What can hang from each mark:
j_281: j_643
j_918: j_643
j_837: j_661
j_24: j_643
j_486: j_643
j_661: j_643 j_837
j_643: j_24 j_281 j_486 j_769 j_918
j_769: j_643

Each row was made from one small tree. The marks that hang from a mark follow it in brackets, in the order of their numbers. Every link used is in the known rows. Write each row's tree.
Known rows:
j_486(j_643(j_24 j_281 j_918)): [ 0.467  0.701  0.568  0.100  0.047  0.211  0.485  0.232 -0.887  1.429
 -1.283 -0.610  0.813  0.398 -1.143  1.242  0.584  6.501 -3.622 -1.149]
j_24(j_643(j_281 j_769)): [-0.807  0.288  0.176 -1.614  1.095  0.235 -0.689 -1.028 -0.427  0.375
 -2.046 -0.175  0.636  0.654 -1.043  0.840 -0.496  1.037 -1.663 -0.355]
j_769(j_643(j_24 j_281 j_918)): [ 0.418 -0.088  1.033  0.402  0.720  0.417 -0.098  0.821  4.145  1.730
 -1.287  0.362  1.067  0.239 -1.506 -0.892  0.780  5.927 -3.444 -0.639]
j_24(j_643(j_281 j_486 j_918)): [ 0.155 -0.173  1.049  0.202  1.217  1.518 -0.866 -0.766 -0.060  1.573
 -2.892  0.380  0.264  0.464 -1.208  0.962 -0.331  2.757 -4.602 -0.004]
j_837(j_661): [-0.026 -0.645 -0.345 -0.485  0.056  0.541 -2.763 -0.099 -0.807 -0.929
 -0.152 -0.079 -0.504  0.082  0.428 -0.266  0.384 -1.336  0.726  0.167]
j_281(j_643(j_24 j_486 j_769 j_918)): [ 0.408  1.958  0.922 -2.381  2.233 -1.129 -1.012 -0.694 -1.385  0.558
 -1.378 -0.566  0.204  0.574 -0.681  0.685  0.414 -1.525 -4.077 -0.611]
j_486(j_643(j_24 j_281 j_769 j_918)): [ 0.203  1.223  0.334 -2.088  0.331 -0.610  0.183 -0.010 -0.597  1.256
 -1.554 -1.291  1.162  0.693 -1.051  0.814  0.293  3.783 -3.617 -1.270]
j_643(j_769 j_918): [ 0.167  0.379  0.147 -1.555  0.744 -1.022 -1.046  0.586  0.459  0.284
 -0.784 -1.176  0.218  0.301 -0.303 -0.411 -0.109 -1.190 -2.015 -0.800]
j_661(j_643(j_281 j_486 j_769) j_837): [-0.238  0.580  0.294 -4.226 -0.845  0.112  2.784 -0.343  0.813  1.117
 -1.592  0.420  1.136 -0.174 -1.832 -1.190 -0.172 -1.287 -1.797  1.580]
j_918(j_643(j_24 j_281 j_769)): [-0.404  1.248 -0.329 -1.424  1.181 -0.135 -2.104 -1.157 -0.882  0.347
 -1.961 -1.632  1.163  0.334 -0.845  1.447  0.515  2.780 -1.335 -0.196]
j_661(j_643): [-0.192 -0.114  0.113  0.518 -1.221  0.522  1.138  0.536  0.909 -0.056
  0.200 -0.097  0.451 -0.563 -1.052 -0.348  0.604  0.504  0.735  0.267]
j_769(j_643(j_486 j_918)): [ 0.596 -0.547  1.195 -0.179 -0.346 -0.638  0.246  0.686  3.632  1.440
 -0.823  0.969  0.003  0.096 -1.192 -1.134  0.121 -2.053 -2.231  0.167]
j_486(j_643(j_281)): [-0.142  0.373  0.012 -0.426 -1.088  0.701  1.473 -0.084 -2.247  0.777
 -0.670  0.135  0.445  0.223 -0.700  0.943  0.148  2.494 -1.313 -0.245]
j_281(j_643(j_769)): [-0.445  1.338  0.115 -2.128  0.887 -0.849 -0.260 -0.107 -3.208 -0.484
 -0.147 -0.427 -0.091  0.413 -0.111  0.697  0.298 -2.679 -0.711 -0.527]
j_643(j_281 j_918): [ 0.343 -0.042  0.452  0.534  0.730  1.751 -0.521  0.690  0.099  1.297
 -1.506 -0.506  0.368  0.172 -0.190 -0.212  0.241  4.747 -3.735 -0.456]
j_918(j_643): [-0.244  0.096 -0.247  0.747 -0.133 -0.502 -1.847 -0.189 -2.155 -0.227
 -0.519 -1.008  0.079 -0.208 -0.423  1.617  0.445  0.258  0.781 -0.044]
j_837(j_661(j_643(j_24 j_281 j_769))): [-0.482  0.258 -0.240 -2.231  0.391  1.499 -1.907 -0.545  1.456 -0.302
 -1.316 -0.930  0.996  0.052 -0.975 -0.983  1.009  1.553 -0.742  0.221]
j_837(j_661(j_643(j_486))): [ 0.063 -0.580  0.050 -0.642 -0.927  1.314 -1.481 -0.415  0.496 -0.479
 -0.541  0.367 -0.202 -0.378 -0.629 -0.838  0.624 -3.725  0.633  1.210]
j_643(j_24 j_281): [ 0.052  0.599  0.227 -0.140  1.098  1.356 -0.111 -0.751  1.135  0.821
 -1.105 -0.098  0.881  0.233 -0.364  0.027  0.352  5.392 -2.134 -0.065]
j_918(j_643(j_24)): [-0.092  0.661 -0.134  0.587  0.568 -0.986 -2.002 -0.724 -1.081 -0.067
 -0.648 -1.090  0.486 -0.098 -0.757  1.958  0.743  2.362  0.556 -0.260]
j_486(j_643(j_769)): [-0.293  0.716 -0.330 -2.517 -1.103 -1.944  0.793 -0.150 -2.042 -0.060
  0.121 -0.646  0.300  0.352 -0.636  0.813 -0.170 -3.449  0.533 -0.643]
j_918(j_643(j_281 j_486 j_769)): [-0.334  0.883 -0.173 -2.017  0.602  0.419 -1.736 -1.528 -1.772  0.700
 -2.444 -0.838  0.641  0.225 -0.451  0.827 -0.106 -1.943 -1.994  0.717]

Which tree is each row?
[ 0.135  0.629  0.069 -2.060 -0.712 -2.075  0.162  0.679 -1.807  0.480
 -0.395 -1.187  0.183  0.460 -0.813  0.770 -0.060 -1.954 -1.488 -1.247] -> j_486(j_643(j_769 j_918))
[ 0.578  0.639  0.475 -0.174 -0.305 -1.445  0.295  0.435 -0.615  0.755
 -0.251 -0.814  0.345  0.243 -1.125  1.544  0.456  3.300 -1.855 -1.259] -> j_486(j_643(j_24 j_918))
[ 0.693  0.082  1.293 -0.375  0.790  0.665  0.242 -0.049  4.875  2.244
 -1.944  0.918  0.913  0.269 -1.547 -1.051  0.458  3.389 -4.555  0.109] -> j_769(j_643(j_24 j_281 j_486 j_918))
[-0.197  1.403 -0.119 -2.121  1.321  0.149 -2.063 -2.106 -0.571  0.834
 -2.603 -0.962  1.121  0.339 -0.905  1.104  0.183  0.133 -2.401  0.522] -> j_918(j_643(j_24 j_281 j_486 j_769))
[-0.044  0.465  0.058  0.103  0.200  1.513 -1.472 -1.244 -1.958  0.932
 -2.117 -0.278  0.425 -0.001 -0.480  1.151  0.179  0.867 -1.999  0.938] -> j_918(j_643(j_281 j_486))
[ 0.512  1.116  0.539 -2.320  1.947  0.631 -0.843 -0.992  1.812  1.599
 -2.556 -0.628  0.999  0.655 -0.602 -0.589 -0.115  1.722 -5.234 -0.058] -> j_643(j_24 j_281 j_486 j_769 j_918)
[ 0.435  0.214  0.625  0.852 -0.025  0.210  0.472  0.922  2.390  0.561
 -0.347 -0.838  0.802 -0.405 -1.556 -0.059  0.928  4.479 -1.521 -0.546] -> j_661(j_643(j_24 j_918))
[-0.108  1.315 -0.115 -2.116  0.951 -1.672 -2.143 -1.873 -0.475  0.205
 -1.532 -1.094  0.654  0.239 -0.833  1.310  0.095 -2.757 -0.470  0.370] -> j_918(j_643(j_24 j_486 j_769))
[-0.537 -0.367 -0.482 -2.062 -0.823  0.131 -1.873  0.247  0.377 -1.134
 -0.189 -0.822  0.093 -0.187 -0.708 -0.954  0.626 -3.917  1.530  0.276] -> j_837(j_661(j_643(j_769)))
[ 0.547 -0.227  1.044  0.306  0.356 -1.408 -0.208  1.031  4.323  1.074
 -0.261  0.329  0.545  0.097 -1.522 -0.643  0.672  2.787 -1.599 -0.807] -> j_769(j_643(j_24 j_918))
[ 0.078  0.858  0.168 -0.619 -0.341  0.296  1.190 -0.651 -0.950  0.992
 -0.801 -0.088  0.947  0.356 -0.843  1.211  0.417  4.812 -1.681 -0.569] -> j_486(j_643(j_24 j_281))
[ 0.044  1.349  0.179 -2.837  1.496  0.567 -0.196 -1.896  1.522  1.048
 -2.033 -0.044  1.003  0.565 -0.383 -0.591 -0.226 -0.084 -3.306  0.502] -> j_643(j_24 j_281 j_486 j_769)
[-0.072  0.838  0.011 -2.718  0.692  1.012 -0.010 -1.369  0.416  0.925
 -1.931  0.094  0.552  0.479  0.002 -0.794 -0.589 -2.341 -2.795  0.722] -> j_643(j_281 j_486 j_769)
[ 0.804  0.728  0.878 -0.285  1.641  1.529 -0.558 -0.747  1.637  1.804
 -2.299 -0.128  0.708  0.308 -0.629 -0.252  0.142  4.514 -5.145  0.092] -> j_643(j_24 j_281 j_486 j_918)
[-0.157  0.298  0.822 -1.875  1.561  0.581 -1.251 -1.064 -0.013  1.336
 -3.236 -0.220  0.454  0.784 -1.281  0.662 -0.596 -0.090 -4.739 -0.227] -> j_24(j_643(j_281 j_486 j_769 j_918))
[ 0.014 -0.004  0.658 -0.129  0.238  0.503  0.754 -0.022  4.184  1.316
 -0.770  0.998  1.013  0.182 -1.346 -0.803  0.652  4.360 -1.480  0.042] -> j_769(j_643(j_24 j_281))
[ 0.543  0.981  1.084 -0.177  1.096  0.213 -0.547  0.126 -2.790  0.724
 -0.983  0.131 -0.494  0.215 -0.414  0.787  0.369 -0.920 -3.573 -0.199] -> j_281(j_643(j_486 j_918))
[-0.357  1.098 -0.347 -1.409  0.838 -1.889 -2.224 -0.977 -0.890 -0.306
 -0.914 -1.674  0.721  0.156 -0.828  1.629  0.429 -0.293  0.542 -0.398] -> j_918(j_643(j_24 j_769))
[ 0.569 -0.074  0.764  0.258 -0.696  0.624  0.590  0.536  1.455  0.984
 -0.901 -0.178  0.309 -0.471 -1.314 -0.666  0.305 -0.419 -2.197  0.509] -> j_661(j_643(j_486 j_918))
[-0.325  0.854  0.217 -3.705 -0.152 -0.509  2.310  0.020  1.519  0.823
 -1.044 -0.271  1.641 -0.101 -2.142 -0.705  0.505  3.370 -1.034  0.615] -> j_661(j_643(j_24 j_281 j_769) j_837)
[ 0.259 -0.350  0.623 -0.888 -1.171 -0.936  2.142  1.888  0.605  0.703
 -0.182 -0.305  0.509 -0.553 -2.040 -0.364  0.529  2.633 -0.933  0.211] -> j_661(j_643(j_918) j_837)
[-0.221 -0.117  0.325 -1.461 -1.240  0.761  2.904  0.806  0.340  0.856
 -0.670  0.477  0.968 -0.507 -1.702 -0.568  0.497  4.186 -0.805  0.985] -> j_661(j_643(j_281) j_837)
[-0.607  0.447  0.275 -2.413  1.108  0.572 -0.359 -1.921 -0.124  0.845
 -2.731  0.414  0.528  0.735 -1.014  0.611 -0.814 -1.715 -2.710  0.465] -> j_24(j_643(j_281 j_486 j_769))
[ 0.636  1.074  0.576 -2.461  1.615 -1.221 -0.881 -0.823  1.855  0.852
 -1.536 -0.731  0.576  0.501 -0.680 -0.359 -0.157 -1.624 -3.402 -0.267] -> j_643(j_24 j_486 j_769 j_918)
[-0.122  1.181 -0.123 -2.622 -0.406 -2.431  0.621 -0.694 -0.954  0.066
 -0.057 -0.826  0.688  0.461 -0.971  1.107  0.066 -1.181  0.147 -0.795] -> j_486(j_643(j_24 j_769))
[ 0.063 -0.252  0.729 -0.654 -0.390  1.014  1.006 -0.342  3.282  1.568
 -1.285  1.742  0.466  0.068 -0.955 -1.336  0.039 -0.670 -2.134  0.911] -> j_769(j_643(j_281 j_486))
